Each row was made from one walk, in order. Every step used is in the known rows, and no mark comes twice. Write each row's walk.
In the rows, 128 means zero.
Known rows
pupo-gesi: [144 131 120 128 124 133 134 124 152 124 143 139 131 118 128 132  81 118
 140 131 129 132 128 135 111 122 119 127 121 127 128 118 133 133]
kobotu-puzaf-buvil-pimom-repir: [154 135 139 123  96 141  99 123 156 127 114  92 140 133 133 126 141 150
 117 111 136 142 177 124 131 147 146 134 123 125 106 167 120 120]
sefos-lobular-golap: [128 134 146 125 108 129 162 133 117 129 140 127 118 127 119 142 104 128
 126 150 126 116 127 119 101 113 120 148 119 138 123 106 140 110]
pupo-lobular-fega-pimom-kobotu-puzaf: [152 105 131 121 104  95  94 129 117 103 103 103 118 149 134 132 224 126
 108 138 110 143 144 121 125 130 157 119 135 114 123 146 113 121]
lobular-golap-repir: [108 121 146 118 107 151 151 129 121 108 132 125 119 116 143 145 103 137
 131 142 124 109 122 119 120 112 116 144 104 128 129 101 112 110]
buvil-puzaf-kobotu-pimom: [152 143 128 112 113 136  89 119 184 128  83  94 135 130 138 115 130 132
 118 112 130 140 163 113 113 141 158 128 135 123 119 179 120 126]
buvil-puzaf-kobotu: [143 136 130 117 128 135 107 118 161 127  96 102 141 124 145 115 156 130
 118 110 128 135 160 119 130 130 154 128 138 122 127 151 122 129]
repir-golap: [121 114 138 133 129 132 138 123  96 128 145 121 124 123 132 135 112 135
 133 129 142 115 127 134 139 135 128 138 123 133 122 107 130 126]
pupo-lobular: [143 126 125 134 117 106 135 132 160 110 133 128 126 132 140 127 113 116
 131 129 137 131 139 128 139 110 130 121 130 128 128 151 122 123]
pagat-gesi: [121 122 123 119 135 161 138 127 135 122 139 127 143 129 125 117 128 115
 130 123 127 142 126 136 132 128 127 122 133 136 136  85 138 136]
pupo-lobular-fega-pimom-kobotu: [134  99 133 125 112  85 103 136 103  98 118 117 110 152 133 137 204 124
 114 144 106 140 133 118 125 125 144 122 134 119 122 142 117 119]
sefos-lobular-fega-pimom-kobotu-puzaf: [140 109 139 118 107 103  98 128  78 126 104 104 118 149 117 138 209 135
 107 146 100 139 133 121 107 142 154 134 137 117 117 128 127 120]
golap-repir-pimom-kobotu-puzaf-buvil-gesi: [118 105 134 146 101 166 100 114  89 115  99  94 149 132 132 128 199 138
 111 105 113 132 129 141 152 141 159 123 123 113 116  92 100 133]
pimom-buvil: [129 114 128 131 124 121 114 126 102 121 126 116 132 139 125 130 190 131
 118 128 117 132 137 138 130 134 141 126 128 130 128 136 112 141]
lobular-sefos: [125 134 141 123 135 119 141 134 137 126 134 133 132 131 126 134 148 134
 126 136 125 118 134 133 123 116 123 135 118 127 128 108 137 119]
sefos-lobular-fega-pimom-buvil: [122 106 140 127 110 103 113 141  74 117 124 117 119 150 113 146 199 135
 113 154  89 137 118 131 115 132 135 137 133 129 117 110 122 120]
pupo-lobular-golap-repir: [122 119 143 123  97 133 156 132 145  94 137 124 117 120 153 144  94 127
 133 143 132 111 131 120 129  95 119 138 105 129 130 119 107 106]
fega-lobular: [133 134 139 127 121 113 141 131 114 127 139 130 128 127 125 132 129 136
 125 144 125 128 154 127 126 120 119 135 121 133 125 110 149 119]
sefos-lobular-golap-repir-pimom-buvil-puzaf: [118 109 154 124 102 129 119 123  70 117 115 104 118 134 142 150 175 140
 122 143 108 114 133 128 124 121 148 146 124 127 131 104 103 119]
pimom-repir-golap: [128 105 149 132 114 137 137 120  88 134 159 117 118 127 129 141 108 145
 135 129 140 116 142 133 140 146 124 146 114 133 119 113 134 112]
sefos-lobular-fega: [112 128 136 123 118 112 141 136 128 139 133 129 125 134 118 138 106 131
 127 151 114 126 109 127 112 126 133 144 137 132 115 124 140 108]
golap-repir: [108 119 136 122 117 142 130 127 112 118 126 127 125 120 141 138 100 136
 133 132 123 116 121 128 134 124 123 136 117 124 127 117 111 120]
sefos-lobular-fega-pimom-repir: [128 110 152 123  97 115 125 141  94 132 141 124 109 143 113 150 139 143
 126 155  98 132 124 120 111 136 119 149 124 128 113 108 142  93]
kobotu-puzaf: [147 131 127 122 120 135 115 121 134 132 112 113 135 127 129 124 156 131
 120 124 129 132 137 128 126 135 144 125 129 122 128 131 124 130]
pimom-kobotu-puzaf-buvil: [137 121 127 127 115 136 101 116 116 121  99  94 147 132 131 118 221 132
 108 109 128 138 163 128 129 149 164 121 133 118 119 151 114 146]
sefos-lobular-golap-repir-pimom: [100 113 157 126 104 128 136 137  66 118 133 126 104 125 134 156 102 142
 141 157 112 101 106 122 112 114 123 148 114 128 132  78 116 105]
fega-pimom: [135 118 134 128 121 121 112 137  96 114 121 128 117 135 123 136 162 130
 124 136 109 135 123 120 124 126 117 126 125 124 126 103 128 123]
sefos-lobular: [124 132 136 130 119 118 141 131 106 142 134 129 125 131 115 135  96 128
 129 139 124 123 124 129 115 127 124 140 134 133 122 126 140 121]
fega-pimom-kobotu-puzaf: [152 109 132 121 114 117  88 122  80 116  99 103 120 144 124 131 230 132
 108 128 110 141 146 122 119 144 150 121 131 114 127 132 117 134]
lobular-fega-pimom: [125 114 135 122 119 114 116 142 112 114 121 128 117 138 126 140 167 132
 122 148 100 136 110 119 121 126 124 131 129 124 121 102 129 111]
lobular-golap-repir-pimom-kobotu-puzaf-buvil-gesi: [119 106 143 142  92 173 118 116  93 107 104  92 143 128 134 134 203 138
 109 114 114 127 132 133 141 132 156 130 112 117 117  78 101 123]

Write each row's walk
[103  97 141 130 118 119  96 130  54 112 122 116 117 137 137 145 182 142
 131 137 104 118 120 139 137 133 143 129 123 122 136 108  92 134] : golap-repir-pimom-buvil
[118 104 136 130 131 100  90 125  60 123 119 118 111 144 129 134 196 133
 125 132 115 127 130 127 126 141 153 122 135 119 136 127 114 136] : repir-pimom-kobotu
[118 105 140 126 117 129  93 119  78 115 106 105 125 135 149 140 194 140
 123 126 108 123 135 135 145 133 155 130 130 119 135 120  93 133] : golap-repir-pimom-buvil-puzaf
[130 114 133 130 116 126  86 121  88 119  97  93 137 136 132 123 235 136
 114 114 121 134 153 129 129 148 170 119 136 115 125 136 107 146] : repir-pimom-kobotu-puzaf-buvil
[147 126 138 121 100 135 108 126 146 137 130 113 116 136 121 133 106 141
 129 129 127 134 149 121 112 148 130 138 116 129 117 161 129 110] : kobotu-pimom-repir
[103  97 142 125 121 112  92 124  47 117 117 117 108 138 139 143 173 140
 130 135 111 117 124 129 130 139 148 129 127 115 135 120 100 130] : golap-repir-pimom-kobotu
[132 112 133 145  94 149 113 125 104 123 101  95 150 143 110 131 211 131
  96 120  99 148 126 134 132 141 154 131 133 120  99  95 128 120] : sefos-lobular-fega-pimom-kobotu-puzaf-buvil-gesi
[146 120 148 128 100 146 111 117 122 126 132  87 136 128 137 134 124 155
 122 113 149 129 171 131 142 154 146 143 119 129 104 142 122 118] : kobotu-puzaf-buvil-pimom-repir-golap
[134 111 134 130 125 120  92 120  88 121 107 106 127 140 140 133 214 133
 120 123 113 132 140 134 141 136 159 125 138 122 136 127 105 139] : repir-pimom-buvil-puzaf
[158 131 140 112 100 140  91 117 174 136 102  93 126 133 134 122 129 142
 122 116 127 139 177 114 114 150 152 137 125 124 116 180 125 111] : buvil-puzaf-kobotu-pimom-repir
[132 128 129 126 119 117  90 123 124 115 104  98 136 142 135 123 177 137
 110 111 134 142 169 124 128 144 157 124 136 123 110 176 111 142] : puzaf-buvil-pimom-kobotu
[115 112 153 124  94 137 112 124  65 113 104  92 128 129 134 141 196 142
 117 135 115 117 146 123 113 134 158 140 121 120 120 112 106 126] : sefos-lobular-golap-repir-pimom-kobotu-puzaf-buvil
[138 133 127 128 115 148 117 123 143 123 104 101 151 123 132 118 180 132
 116 111 132 135 152 128 132 138 149 123 130 123 119 133 120 139] : kobotu-puzaf-buvil
[124  94 154 127 107 127 127 132  78 122 153 117 110 135 127 151 141 148
 129 145 118 122 126 126 134 143 121 148 115 129 114  93 134  99] : lobular-fega-pimom-repir-golap
[134  97 153 132 109 132 125 128  64 122 153 116 109 133 125 149 138 146
 131 136 125 121 139 128 137 145 115 144 112 130 118  93 134 108] : fega-pimom-repir-golap
[145 117 128 120 121 121  98 114 106 128 105 104 130 138 128 123 202 131
 111 122 125 136 150 128 122 147 160 123 133 117 128 151 117 138] : pimom-kobotu-puzaf
[121 112 155 121  95 133 114 123  72 104 109  92 129 127 142 140 219 148
 114 139 116 121 169 122 121 129 155 136 112 120 122 100 111 125] : fega-lobular-golap-repir-pimom-kobotu-puzaf-buvil
[123 102 139 120 114 120  83 118  64 120 101 103 117 136 138 136 197 142
 122 131 114 122 134 129 127 144 162 126 129 111 134 126  99 132] : golap-repir-pimom-kobotu-puzaf
[127 122 127 127 116 101 137 137 174 110 132 127 126 135 141 130 119 120
 128 142 126 132 123 126 134 111 137 126 133 127 123 147 122 110] : pupo-lobular-fega
[147 129 140 116 100 134  95 126 160 134 115 101 120 135 124 125 119 143
 127 122 126 136 164 117 108 150 141 136 120 127 116 170 127 111] : puzaf-kobotu-pimom-repir
[149 147 127 123 110 139  97 125 167 119  97  93 148 130 136 120 145 140
 113 108 140 144 164 125 131 138 153 124 134 124 108 162 114 136] : kobotu-puzaf-buvil-pimom
[120 104 135 135 126 108  94 131  67 119 124 117 119 143 125 137 205 136
 126 134 108 128 125 139 133 136 149 123 133 125 136 115 106 140] : repir-pimom-buvil
[151 113 133 120 109 103  92 129 154  96  93  92 133 144 150 124 223 127
 107 125 106 146 161 121 136 121 163 123 141 120 122 157 105 123] : pupo-lobular-fega-pimom-buvil-puzaf-kobotu
[148 107 132 126 108 103 105 130 131  97 107 105 127 148 145 134 220 125
 109 133 105 145 144 126 141 119 151 125 137 122 124 143 106 122] : pupo-lobular-fega-pimom-buvil-puzaf
[121 111 141 119 118 130  82 119 103 114  90  92 131 131 153 129 198 143
 121 118 108 125 154 129 138 135 165 129 133 117 132 134  92 133] : golap-repir-pimom-buvil-puzaf-kobotu
[134 104 134 125 121 107  96 129  66 112 114 118 112 146 124 135 211 130
 114 133 107 138 139 121 120 139 136 124 130 119 127 125 121 132] : fega-pimom-kobotu
[144 125 130 120 125 130  95 116 141 121  94  93 142 133 143 117 204 131
 110 109 119 139 170 128 133 137 165 126 139 124 126 157 109 139] : pimom-buvil-puzaf-kobotu
[137 125 129 121 123 105  91 122 118 120 112 108 123 146 133 127 154 135
 114 121 132 140 156 124 124 141 151 125 136 123 117 175 114 135] : buvil-pimom-kobotu
[155 128 127 116 116 115  82 116 126 126  97  94 129 143 132 124 178 137
 108 118 132 143 162 125 123 146 164 123 136 118 119 173 112 137] : buvil-pimom-kobotu-puzaf
[141 121 125 126 112 122  96 127 126 121 113 106 128 143 120 130 167 132
 117 128 119 139 144 132 115 145 148 126 127 130 122 161 110 138] : kobotu-pimom-buvil
[144 121 123 141 106 151  99 121 152 123 101  95 147 141 115 119 167 130
 106 107 113 147 143 139 132 142 154 123 126 128 112 135 112 132] : puzaf-kobotu-pimom-buvil-gesi
[149 126 126 122 113 131  91 115 140 124  97  96 134 141 135 126 181 130
 111 117 122 142 158 128 125 142 159 128 134 126 123 169 109 137] : kobotu-pimom-buvil-puzaf
[131 115 138 123 102 119 102 130  90 120  98  94 137 143 120 132 227 136
 103 133 103 141 144 123 113 145 159 133 138 119 108 130 123 128] : sefos-lobular-fega-pimom-kobotu-puzaf-buvil
[145 130 140 123 107 126 108 127 145 131 134 113 120 137 129 134 100 146
 127 125 134 137 157 124 128 139 130 137 122 129 114 162 126 111] : buvil-pimom-repir
[133 111 133 123 109 127  93 127 106 109  93  94 140 140 130 127 252 135
 103 124 108 145 148 121 121 146 161 124 133 115 113 132 114 133] : lobular-fega-pimom-kobotu-puzaf-buvil
[116 107 138 126 108 136  88 119  77 113  95  93 135 130 142 131 217 142
 118 118 117 125 148 129 133 146 165 125 127 112 125 127  95 140] : golap-repir-pimom-kobotu-puzaf-buvil
[121 106 148 122 109 136 110 120  84 106 111 103 121 132 152 146 196 140
 122 135 110 118 137 127 133 123 151 138 120 123 137 107  93 124] : lobular-golap-repir-pimom-buvil-puzaf
[118 108 147 122  99 144 104 121  82 103 100  91 131 127 144 137 217 142
 117 126 118 120 150 122 122 135 161 131 117 116 126 113  97 132] : lobular-golap-repir-pimom-kobotu-puzaf-buvil
